Each row was made from one small tree. The marks that hang from a mark follow it in brackets, in the order of their numbers. Every link used is in the known rows. Write each row's tree.
Known rows:
Q456[Q538[Q231[Q717[Q411]] Q641]]: -0.15	-0.99	-2.40	-2.12	-1.39	2.25	3.28	-2.04	-0.44	0.86	0.45	-0.34	0.21	-2.34	2.08	0.73	-3.03	-1.29	-1.91	-1.12	-0.01	-0.01	1.25
Q717[Q411 Q610]: 1.38	0.96	-1.76	0.24	-0.12	1.08	2.03	-0.18	-4.75	-1.79	0.09	-0.12	-1.94	-0.78	-1.74	2.93	-0.55	0.44	0.56	-0.99	1.09	-0.17	-1.21
Q456[Q538[Q231 Q641]]: -0.04	-2.45	-0.92	-1.14	0.09	1.30	2.03	-0.88	3.67	1.43	0.84	-0.10	0.96	-3.16	1.90	-1.84	-2.21	-0.97	-1.26	0.12	-0.41	0.07	-0.55
Q28[Q610 Q641[Q538[Q456] Q632]]: 1.77	-0.92	-2.60	-3.70	1.29	1.26	-1.03	-3.43	3.25	-0.48	1.29	-0.59	-1.13	-2.11	3.33	-0.37	-0.50	3.09	-2.84	3.06	-0.56	-1.18	0.37
Q538[Q456 Q641[Q632]]: -0.61	-1.99	-1.11	-2.31	0.58	-0.11	0.75	-1.32	1.77	0.59	-0.52	1.77	0.83	-2.77	2.24	-0.93	-2.23	0.86	-1.45	4.42	-1.83	0.30	0.48
Q641[Q538[Q231]]: -0.18	-0.86	-1.58	-0.46	1.05	-0.08	-0.79	-0.97	2.46	-1.29	1.15	-0.93	-1.48	0.62	0.43	0.57	-0.31	0.38	0.71	-3.40	0.23	-1.48	1.40
Q28[Q610 Q641[Q538]]: 2.73	-0.86	-1.29	-1.06	0.38	1.91	-0.59	-1.53	1.09	-0.50	1.79	-1.43	-0.66	-1.38	2.21	-0.39	-1.59	2.69	-2.88	0.58	1.42	-2.07	-0.26
Q838[Q538[Q456 Q641[Q28[Q610]]]]: -0.84	-2.87	0.74	-0.02	3.47	1.65	0.39	-2.34	5.26	-0.05	-1.68	1.75	0.87	-1.80	0.99	-3.25	-1.78	-0.50	-1.69	2.33	-0.51	0.86	-0.51
Q28[Q610]: 1.28	2.25	0.36	0.37	0.69	1.12	-0.67	-0.88	-0.02	-0.23	0.24	-0.23	0.19	0.56	0.27	-0.24	-1.70	0.82	-0.77	0.91	0.08	0.24	-0.33
Q538[Q456 Q641]: -0.12	-1.43	-1.65	-0.69	0.69	0.36	-0.11	-0.19	2.47	-0.81	-0.60	1.62	-0.32	-1.68	1.12	-2.65	-2.61	0.44	-0.55	1.69	-1.42	0.09	0.00
Q132[Q717[Q411 Q610]]: 1.44	1.66	-1.27	-0.56	0.69	1.80	0.23	-1.22	-6.79	-1.95	2.40	-0.80	-0.79	0.22	0.40	2.36	-1.97	-0.71	-0.01	-2.15	1.47	0.16	-1.58
Q28[Q610 Q641[Q538[Q456]]]: 2.24	-0.38	-2.65	-1.69	1.50	1.79	-1.74	-2.44	3.50	-1.94	0.78	-0.90	-2.31	-1.06	2.31	-1.85	-1.40	2.51	-1.93	0.54	0.05	-1.37	-0.30
Q120[Q411]: -0.60	0.28	0.63	0.94	-1.38	0.04	-0.41	0.29	0.15	-0.93	-0.56	1.43	-0.92	-0.62	-0.50	-1.37	-0.36	0.89	1.12	0.54	1.15	2.04	-0.39
Q538[Q231[Q717] Q456 Q641[Q632]]: -1.57	-0.27	-3.42	-4.86	0.96	0.08	1.37	-2.70	1.64	0.38	0.22	2.82	1.48	-0.89	2.74	-1.54	-2.96	-0.39	-1.33	2.70	-2.40	-0.48	2.12
Q231[Q717]: 0.14	0.11	-1.40	-1.55	-0.67	0.27	0.02	-0.80	-1.61	0.25	0.62	0.65	0.53	1.30	0.30	0.39	-0.06	-1.08	-0.82	0.23	-0.02	-0.13	1.25
Q132[Q717]: 0.12	0.61	0.54	-0.74	0.70	0.79	-1.76	-1.15	-2.16	-0.19	1.82	-0.86	1.17	0.81	2.18	-0.65	-1.61	-1.19	-0.68	-1.17	0.27	-0.04	-0.03
Q456[Q538[Q231[Q717] Q641]]: -0.12	-2.23	-2.42	-2.83	-0.38	1.54	2.17	-1.86	1.95	1.83	1.29	0.70	1.71	-2.08	2.41	-1.42	-2.28	-2.12	-2.03	0.34	-0.39	-0.10	1.04
Q641[Q538]: 0.71	-2.36	-1.21	0.03	-0.06	0.54	-1.12	-0.51	1.06	-0.64	1.02	-1.27	-1.28	-0.09	0.32	1.31	0.58	0.23	-0.47	-1.31	0.58	-1.12	0.78
Q838[Q538]: -0.54	-2.14	1.72	0.41	0.49	-0.55	-0.17	-1.28	2.00	1.11	-0.81	-0.39	0.82	-0.51	0.06	-0.53	1.33	-1.94	0.75	0.31	0.49	-0.03	-0.01
Q641[Q28[Q610] Q538[Q231 Q456]]: -1.19	0.82	-2.73	-0.89	4.31	1.78	-1.17	-2.84	5.94	-3.08	-0.24	-0.20	-2.81	1.59	0.29	-0.91	-0.80	1.25	-0.23	-3.14	-0.75	0.09	0.62
Q231[Q717[Q610]]: 1.42	0.17	-3.26	-2.36	0.26	0.53	0.35	-0.98	-3.66	-0.53	2.02	1.41	0.14	0.62	-1.13	0.82	0.11	-1.54	-0.08	0.72	0.68	-0.54	-0.50
Q641[Q28[Q610] Q632]: -0.85	0.55	0.52	-1.79	2.26	1.63	1.53	-2.15	1.04	0.86	-0.27	0.30	1.37	-0.81	0.71	0.97	-0.01	1.86	-2.66	2.41	-0.11	1.19	0.05
Q717[Q610]: 1.59	-0.10	-1.79	-0.68	0.96	0.27	0.43	-0.13	-1.93	-1.11	1.41	1.19	-0.44	-0.58	-1.43	0.52	0.20	-0.53	0.77	0.09	0.65	-0.31	-1.68
Q28[Q610 Q641]: 2.19	1.62	0.10	-1.19	0.76	1.68	0.43	-0.78	0.10	0.25	0.90	-0.07	0.49	-1.34	1.84	-1.80	-1.56	2.34	-2.50	1.86	0.74	-1.00	-0.99
Q538[Q641]: 0.33	-2.09	0.04	0.06	-0.28	0.65	0.99	0.77	0.10	0.34	0.50	0.95	1.19	-2.11	0.86	-1.05	-2.84	0.35	-1.76	1.72	-0.18	-0.51	-0.14
Q838[Q538[Q231 Q641[Q28 Q632]]]: -3.43	-4.47	1.23	-2.57	3.08	0.35	3.01	-2.10	4.17	2.07	-0.92	1.52	3.57	-2.83	1.67	-1.58	-0.32	-0.83	-1.88	2.16	-0.31	0.10	0.88
Q132[Q717[Q610]]: 1.52	0.54	-1.27	-1.22	1.46	1.11	-1.30	-0.99	-4.06	-0.94	3.20	-0.07	0.48	0.47	0.60	0.12	-1.63	-1.55	0.15	-0.67	0.88	0.09	-1.96

Write each row's tree:
-0.27	-2.23	-2.50	-2.56	0.76	-0.26	-1.50	-2.50	3.04	-0.55	0.23	-0.46	-1.77	-0.84	1.42	1.68	1.18	1.17	-0.11	0.93	-1.19	-0.25	1.25 -> Q641[Q538[Q456] Q632]
-0.44	-1.32	-0.55	-0.62	2.73	3.35	2.69	-2.00	5.08	1.07	0.47	0.32	1.29	-2.82	1.62	-2.31	-2.80	0.15	-2.92	0.03	-0.04	0.84	-0.90 -> Q456[Q538[Q231 Q641[Q28[Q610]]]]
-0.49	-5.39	-0.43	-0.73	1.21	2.46	2.37	-0.63	3.82	1.72	-0.23	0.26	1.18	-4.17	1.19	-1.42	-0.59	-0.67	-3.14	1.16	0.41	1.53	-0.75 -> Q456[Q538[Q641[Q28]]]
-0.52	-1.45	0.44	-1.59	1.86	2.37	2.39	-1.23	1.07	1.21	0.11	1.64	2.76	-2.65	1.74	-0.15	-2.65	2.15	-4.17	4.02	-0.25	0.80	-0.06 -> Q538[Q641[Q28[Q610] Q632]]
1.41	-2.18	-4.00	-3.35	0.35	1.79	2.35	-1.95	0.00	0.92	2.72	1.47	1.35	-2.78	1.04	-0.94	-2.10	-2.65	-1.15	0.58	0.28	-0.39	-0.87 -> Q456[Q538[Q231[Q717[Q610]] Q641]]
-1.61	-1.93	-0.10	-0.76	2.26	-0.51	0.26	-1.82	5.33	-0.28	-1.18	1.76	0.66	-1.12	1.20	-3.94	-1.93	-1.83	1.07	0.63	-1.34	-0.58	0.37 -> Q838[Q538[Q231 Q456 Q641]]
-0.95	-0.98	-1.19	-2.35	2.99	1.98	1.43	-2.34	3.17	0.00	-1.00	1.92	1.12	-2.29	1.85	-1.54	-2.64	2.18	-3.16	4.13	-1.60	1.52	-0.11 -> Q538[Q456 Q641[Q28[Q610] Q632]]
-1.23	-0.39	-4.53	-4.91	1.31	-0.28	-1.07	-4.02	2.79	-0.66	1.02	0.40	-1.14	1.07	2.14	0.98	0.41	-0.52	-0.09	-0.41	-1.69	-0.76	2.84 -> Q641[Q538[Q231[Q717] Q456] Q632]
-1.50	2.28	-3.08	-2.86	1.50	-0.32	-0.58	-2.24	1.75	-1.25	-0.36	1.45	-1.10	2.21	0.65	-1.83	-0.77	-1.50	1.00	-1.62	-1.78	-0.10	1.61 -> Q538[Q231[Q717] Q456]
-2.41	-2.54	-2.95	-4.60	2.13	0.86	0.89	-2.96	1.82	0.19	1.22	0.39	0.30	0.67	1.51	2.12	1.19	-0.07	-2.00	-1.25	-0.11	-0.48	2.94 -> Q641[Q28 Q538[Q231[Q717]] Q632]
-1.68	-0.38	-2.05	-2.96	1.73	-0.17	1.18	-1.70	3.25	0.16	-0.37	2.09	0.82	-2.12	2.34	-1.95	-2.83	1.08	-0.46	2.26	-2.50	-0.37	0.86 -> Q538[Q231 Q456 Q641[Q632]]
-2.58	-2.28	-1.89	-4.57	1.79	1.20	3.33	-1.81	0.75	1.13	0.47	2.42	3.07	-1.12	2.09	-0.69	-1.74	-0.24	-3.16	1.60	-0.93	0.08	1.78 -> Q538[Q231[Q717] Q641[Q28 Q632]]
-1.17	-3.32	-2.42	-0.87	2.94	1.03	-1.30	-1.56	4.78	-2.26	-0.69	-0.05	-2.85	0.27	-0.17	0.00	1.48	0.77	-0.44	-1.99	-0.35	0.85	0.62 -> Q641[Q28 Q538[Q456]]
-2.60	-5.90	0.22	-2.56	2.84	0.23	1.27	-2.52	5.09	1.58	-1.70	1.91	1.87	-3.37	1.51	-1.83	0.46	-0.68	-1.85	3.96	-1.14	1.37	0.32 -> Q838[Q538[Q456 Q641[Q28 Q632]]]
-0.44	0.34	-3.37	-3.22	2.82	-0.64	-0.32	-3.67	1.75	-1.13	0.39	2.34	-0.57	1.13	-0.76	-1.67	0.78	-3.76	2.34	-0.67	-0.60	-0.54	-0.10 -> Q838[Q538[Q231[Q717[Q610]] Q456]]
-0.06	-0.48	-1.71	-2.65	1.91	-0.42	0.97	-2.67	-0.36	-0.14	1.41	1.61	1.01	0.86	-0.72	-0.38	0.94	-3.82	1.41	-0.67	0.75	-1.12	-0.12 -> Q838[Q538[Q231[Q717[Q610]]]]
0.17	2.35	-5.11	-3.55	2.60	-0.18	0.11	-2.37	0.09	-2.18	0.98	2.36	-1.71	1.96	-0.67	-1.13	-0.69	-2.01	1.74	-1.10	-1.15	-0.39	-0.08 -> Q538[Q231[Q717[Q610]] Q456]
0.50	-4.50	-0.35	-2.47	-1.02	1.06	2.27	-1.76	2.22	3.34	0.89	-0.31	2.56	-5.02	2.54	0.30	-0.89	-0.12	-2.98	4.31	-0.39	0.83	-0.29 -> Q456[Q538[Q641[Q632]]]
-2.13	-3.71	-1.51	-2.90	2.51	0.98	1.67	-1.30	3.18	0.17	-1.38	2.39	0.86	-2.90	1.52	-1.24	-1.10	1.10	-2.58	3.26	-1.57	1.44	0.32 -> Q538[Q456 Q641[Q28 Q632]]
-0.99	-1.29	-1.59	-2.46	0.79	-0.40	0.17	-2.20	2.29	-0.08	1.43	-1.00	-0.21	-0.56	1.63	1.99	0.45	1.01	-0.45	-1.08	-0.40	-1.39	1.75 -> Q641[Q538[Q231] Q632]
-1.85	-3.17	-0.22	-4.23	0.29	-0.35	2.04	-3.04	1.18	2.82	0.29	1.71	4.00	-1.80	2.82	-1.06	-1.37	-2.03	-1.60	2.86	-0.79	-1.10	2.16 -> Q838[Q538[Q231[Q717] Q641[Q632]]]
-3.10	-1.72	-1.81	-3.59	3.56	0.57	2.24	-2.01	4.59	-0.31	-1.02	2.76	0.95	-2.15	1.74	-2.31	-1.88	1.04	-1.43	1.53	-2.06	0.88	0.70 -> Q538[Q231 Q456 Q641[Q28 Q632]]
-2.79	-4.08	1.12	-0.70	3.05	0.79	2.09	-1.08	4.36	0.54	-1.28	1.38	1.93	-1.69	0.55	-3.21	-1.02	-1.30	-1.08	-0.48	0.14	-0.16	0.24 -> Q838[Q538[Q231 Q641[Q28]]]
-1.82	-5.95	1.83	0.05	1.72	0.89	1.66	-0.52	3.18	1.02	-1.02	1.24	2.25	-2.55	0.36	-2.17	-0.31	-1.48	-1.86	1.57	0.86	0.58	-0.28 -> Q838[Q538[Q641[Q28]]]
-0.57	0.17	-4.51	-2.69	1.44	0.08	-1.93	-2.89	2.85	-2.17	0.80	0.39	-2.42	2.02	1.28	-0.26	-0.17	-1.02	0.87	-2.81	-1.17	-1.10	2.33 -> Q641[Q538[Q231[Q717] Q456]]
-1.02	1.44	-3.29	-2.31	0.14	1.28	1.90	-1.85	-0.70	-2.20	-1.08	1.38	-1.23	-0.02	1.35	-0.78	-3.99	-0.30	-0.45	-1.10	-1.59	-0.40	2.20 -> Q538[Q231[Q717[Q411]] Q456 Q641]
0.08	-1.36	-0.81	0.34	2.34	2.39	-0.57	-1.60	2.69	-1.36	0.43	-0.83	-1.43	0.32	-0.07	1.16	-0.27	1.35	-2.19	-1.30	1.08	0.13	0.36 -> Q641[Q28[Q610] Q538]
-2.23	-2.56	-0.02	-2.66	2.09	-0.67	0.94	-2.91	5.12	1.44	-1.01	1.76	1.87	-2.47	2.45	-2.53	-1.23	-1.03	0.10	2.85	-1.78	-0.57	0.80 -> Q838[Q538[Q231 Q456 Q641[Q632]]]
1.49	1.13	-3.17	-1.58	-0.76	1.31	1.90	-1.18	-6.10	-1.66	0.83	0.68	-0.96	0.42	-1.30	3.29	-0.55	-0.89	-0.24	-0.78	1.00	-0.18	-0.04 -> Q231[Q717[Q411 Q610]]
-2.41	-1.25	-3.30	-3.11	3.03	1.27	1.38	-1.71	3.18	-1.17	-0.87	2.89	0.14	0.20	0.98	-3.40	-2.40	-0.71	-1.33	-0.52	-1.66	0.51	1.61 -> Q538[Q231[Q717] Q456 Q641[Q28]]
0.16	-3.59	0.13	-2.18	1.25	3.23	3.10	-2.78	3.29	2.99	0.55	0.19	2.54	-4.76	2.39	-0.02	-1.56	0.97	-4.73	4.38	-0.04	1.87	-0.80 -> Q456[Q538[Q641[Q28[Q610] Q632]]]
1.07	-2.80	-3.30	-2.13	0.80	0.62	-1.46	-1.37	3.37	-1.84	0.61	-0.57	-2.46	-1.60	1.89	-1.52	0.28	1.80	-1.27	-0.33	-0.04	-1.58	0.24 -> Q28[Q641[Q538[Q456]]]
2.20	-1.30	-1.59	-3.14	0.07	1.73	0.38	-2.68	0.98	0.75	2.12	-1.44	0.40	-2.46	3.15	0.87	-0.64	3.50	-3.82	2.75	0.71	-2.18	0.19 -> Q28[Q610 Q641[Q538 Q632]]
-1.92	-3.53	-2.73	-2.74	2.74	0.62	-0.55	-2.82	4.40	-1.12	-0.33	0.27	-1.61	-0.98	0.95	1.27	2.28	1.04	-1.23	0.38	-0.85	0.96	1.05 -> Q641[Q28 Q538[Q456] Q632]
0.48	-1.32	-1.87	-2.17	1.01	0.61	0.33	-0.87	2.27	-0.88	1.78	-0.93	-0.91	-1.30	1.87	-1.19	-0.34	1.69	-1.14	-2.11	0.87	-2.75	0.62 -> Q28[Q641[Q538[Q231]]]
-1.00	-3.86	2.10	-1.50	2.34	1.67	2.17	-2.52	2.81	2.27	-0.49	1.02	3.64	-3.11	1.77	-0.74	-1.02	0.09	-3.74	4.48	0.21	0.50	-0.23 -> Q838[Q538[Q641[Q28[Q610] Q632]]]
-1.20	-2.81	1.18	-0.37	1.00	-0.13	1.57	-1.21	3.32	0.92	-0.22	1.06	2.03	-1.80	1.23	-2.99	-1.98	-1.61	-0.08	0.39	-0.08	-1.44	0.30 -> Q838[Q538[Q231 Q641]]
-0.90	-0.04	-0.91	-0.27	3.42	2.08	-0.14	-2.06	3.74	-1.75	0.58	-0.50	-1.32	1.04	0.46	0.12	-0.87	1.25	-1.19	-3.32	0.64	-0.49	0.85 -> Q641[Q28[Q610] Q538[Q231]]
